Every row comes from one small tree of marks. The marks that hang from a mark follow it in brackets, in alphabetical order. Every link used is in the known rows. Which tree was each row made from?
(in the rows, 128 means zero)
Known rows
zipir[lakik tipu[fasu mufiza[botul funu] tugam]]: [ 86 137 180  97 126 136 135  98 207  86 156 138 108 106 138  99  94 165
 166 123 145 158 124 149  53 220 126  78  96 188]
mufiza[botul funu tipu[fasu zipir[lakik[tugam]]]]: [128 158 138 110 153 159 115 103 180 115 129 162  86 120 108 133 186 174
 205 131  92 125  55 216   7 197 181 163 154 164]
botul[mufiza[funu tipu[tugam]]]: [153 133 158  91 131 118 115 120 153 106 124 130 118 143 142 120 166 135
 199 140 100 130 139 161  73 169 165 131 140 147]
tipu[mufiza]: [111 125 163 102 130 127 132 114 154 124 132 129 139 123 139 101 126 129
 158 139 142 126 147 137 124 138 112 120 141 161]
vuli[botul[mufiza]]: [ 98 107 136 106 159 107 131 144 166 110 159 123 147 127 156  78 132 133
 161 125 128 136 144 139 120 142 138 102 138 135]
zipir[tipu[tugam]]: [124 148 138 116 132 147 115 119 152 102 152 137 132 111 133 135 108 147
 138 130 138 134 132 112 128 180 142  93 105 131]
tizis[funu[fasu[tipu[mufiza zipir]]]]: [122 125 129 110 132 163 140 142 132 128 125 133 124 114  89 120 118 128
 165 161 137 123 124 148 135 126 123  88  95 134]
tipu[fasu tugam[funu]]: [127 126 156  94 140 141 109 135 163 111 102  79  96 117  80 125 122 142
 152 150 168  82 135 182 106 165 164  83 118 150]
lakik[tugam[funu[fasu] tipu[mufiza[botul]]]]: [111 166 142  82 150 130 131 148 128  55 158 138  95  72 122  96 138 126
 201 130 152 107 111 148 105 128 173 139 123 134]
funu[fasu[tipu[mufiza[botul]]]]: [ 80 106 125  86 128 159 147 124 167 111 145 151 143 129 143 105 131 129
 157 177 153 141 137 131 113 151 134 130 106 131]
lakik[tugam[funu] zipir[tipu[fasu]]]: [130 187 117  92 145 142 124 142 127  81 158 154  45  46  93 123 149 130
 200  81 123  88  78 148  88 146 155 128 101 105]
botul[mufiza[funu tipu[fasu tugam[lakik] zipir]]]: [144 119 173  88 131 129 114 115 176 102 113 121 107 133 113 118 156 155
 216 150 105 117 129 173  63 182 159 117 144 168]
tipu[fasu mufiza[botul funu] tugam[lakik] zipir]: [111 103 200  92 156 153 107  85 246 104  98 101 103 104  61  98 117 196
 228 172 148  83 109 222  66 190 158  90 175 216]
vuli[botul[mufiza[funu tipu[zipir]]]]: [110 120 143 102 168 114 118 139 175 112 155 133 142 129 152  85 161 145
 194 135 113 133 115 165  91 160 157 119 143 143]
fasu[tipu]: [123 142 105 114 133 150 132 140 145 155 142 141 134 115 138 140 134 138
 135 147 143 126 128 145 138 153 144 132  88 123]
fasu[tipu[mufiza[botul] zipir]]: [109 139 130 105 158 169 136 111 194 157 146 148 145 107 123 125 136 158
 181 153 134 115 121 174 120 184 139 126 124 156]
nafuf[vuli[botul[mufiza[tipu]]]]: [133 142 135  88 157 127 132 157 154 116 159 132 124 141 158  90 134 120
 180 134 104 162 106 172 103 152 155 108 133 141]
tizis[funu[fasu[tipu]]]: [125 128 113 115 125 157 141 153 112 127 127 135 119 117  98 125 119 121
 144 158 138 131 125 141 137 114 131  95  85 119]
tipu[tugam[lakik] zipir]: [139  99 162 155 149 146 103 104 180 102 114  96 121 109  49 136  84 174
 181 136 129 105 117 160 142 157 151  99 159 169]
nafuf[vuli[botul[mufiza[funu[fasu] tipu[tugam[lakik]]]]]]: [128 127 148  86 155 122 127 155 167  92 153 124 116 141 146  81 126 126
 200 152 113 167 102 182  94 147 170 107 131 150]
nafuf[vuli]: [154 151 130 105 136 136 134 146 132 132 133 128 108 141 137 121 121 112
 150 133 108 152 100 159 117 132 140 117 123 132]
tipu[fasu mufiza tugam]: [116 105 181  70 127 154 107 107 201 109 102  99 115 123  98 105 111 158
 167 159 174  80 155 164 104 176 137  76 141 181]
lakik[tugam[funu tipu[fasu mufiza[botul]]] zipir]: [124 187 130  73 154 135 130 143 137  64 160 150  59  31  90  91 151 144
 227  95 141  74  72 172  84 140 176 143 124 138]
botul[mufiza[funu[fasu] tipu[tugam]]]: [138 116 158  80 125 123 120 120 157  89 124 133 120 150 143 112 164 129
 202 154 106 135 140 150  69 167 163 130 134 141]
tizis[funu[fasu[tipu[mufiza tugam zipir[lakik]]]]]: [122 117 138 119 132 162 138 136 144 116 127 125 118 114  78 119  98 135
 168 151 139 130 126 152 130 138 126  78  92 146]

Which tree is each row?
[104 120 143  87 157 112 120 145 172 110 151 131 135 131 160  80 163 142
 181 140 125 131 122 165  82 159 158 115 133 143] | vuli[botul[mufiza[funu tipu[fasu]]]]
[ 62 122 156 120 145 110 158 148 132  87 153 113 121  88 109  86 114 124
 180 173 164 166 136 174 118 123 145 135 105 165] | tugam[funu[fasu[tipu[mufiza[botul]]]] lakik]
[100 152 164  71 120 139 130 119 171 117 141 146 120 109 162 106 139 144
 157 153 149 129 125 129  84 180 116  94  94 154] | zipir[tipu[fasu mufiza[funu]]]
[ 99 101 119 103 129 166 138 128 163 118 133 141 137 131 119 126 126 133
 156 171 142 129 121 122 127 151 132 123  97 117] | funu[fasu[tipu[zipir]]]
[122 133 149 112 162 159 123 101 222 139 138 131 128 110 108 124 120 172
 200 145 136 118 112 199  99 202 160 113 117 172] | fasu[tipu[mufiza[botul funu] tugam zipir[lakik]]]
[ 97  97 119 104 123 156 133 131 159  93 139 137 123 114 106 115 111 140
 161 166 155 132 123 129 129 144 149 124  96 125] | funu[fasu[tipu[tugam[lakik[zipir]]]]]
[122 108 179 121 153 147 108 122 189 102  99  69  94  96  31 125  97 171
 191 155 157  80 116 195 112 173 156  76 138 181] | tipu[fasu tugam[funu lakik] zipir]
[120 118 135 109 130 129 133 127 167 120 121 134 112 136 136 120 145 133
 169 160 128 139  95 154  88 141 144 135  90 126] | mufiza[funu[fasu[tipu[zipir[lakik]]]]]
[ 85 153 167 104 133  95 148 171 112  69 151  95 115  54 105  78 104 149
 172 165 185 135 110 159 119 132 159 116  88 187] | tugam[funu lakik tipu[fasu]]
[123 125 128 111 144 171 136 134 147 122 126 133 124 113  79 120 115 139
 172 162 136 119 124 165 127 139 140  86 109 140] | tizis[funu[fasu[tipu[mufiza[botul] tugam zipir]]]]
[ 99 139 176 105 122  94 139 140 138  70 155 128 139  71 137  71 103 163
 187 164 166 150 110 139 124 124 146 133 114 199] | tugam[lakik tipu[mufiza[funu]]]
[136 119 167 104 160 161 102 119 195 120  94  74  98 111  45 136 118 161
 183 149 150  60 114 192 106 187 159  72 135 159] | tipu[fasu tugam[funu] zipir]
[101 131 135 144 121 116 141 127 125  90 158 146 108  73 104 106 101 151
 161 117 127 155 103 123 124 127 122 134 118 153] | tugam[lakik[zipir[tipu]]]
[106 137 145 138 172 164 116 105 161  87 148 137 129 108  72 127 143 169
 204 151 114 136  94 205  74 193 192 151 178 175] | mufiza[botul tipu[tugam[funu[fasu] lakik] zipir]]
[109 141 175 103 172 130 120 108 180 104 135 103 129 109 104  97 124 140
 190 143 152 110 148 202 106 170 166 108 164 178] | tipu[mufiza[botul] tugam[funu]]
[118 145 145 104 177 167 123 114 204 143 141 120 136 100  97 126 129 160
 202 157 148  99 126 204 123 198 168 110 125 164] | fasu[tipu[mufiza[botul] tugam[funu] zipir]]
[149 159 138 124 174 159  96  95 182 119 126 149 118 130 102 141 185 176
 211 147  92 116  64 226  44 196 208 162 176 159] | mufiza[botul funu tipu[tugam zipir]]
[129 127 116 119 132 164 139 147 123 130 124 133 120 116  85 129 119 128
 155 157 132 124 118 145 137 122 129  91  91 123] | tizis[funu[fasu[tipu[zipir]]]]
[131 178 147  97 165 133 123 140 140  75 154 132  94  63 104 109 138 141
 213 115 138  91 100 165 111 142 173 134 136 144] | lakik[tugam[funu tipu[mufiza[botul] zipir]]]
[135 133 142  77 159 128 124 154 170 101 151 127 118 148 153  86 136 121
 196 149 110 158 100 180  91 153 171 104 130 139] | nafuf[vuli[botul[mufiza[funu[fasu] tipu[tugam]]]]]
[ 92 106 196 107 144 115 123 121 167  70 129  88 124 103  89  84  92 136
 196 166 174 129 158 172 129 141 147 100 140 189] | tipu[mufiza tugam[funu[fasu] lakik]]
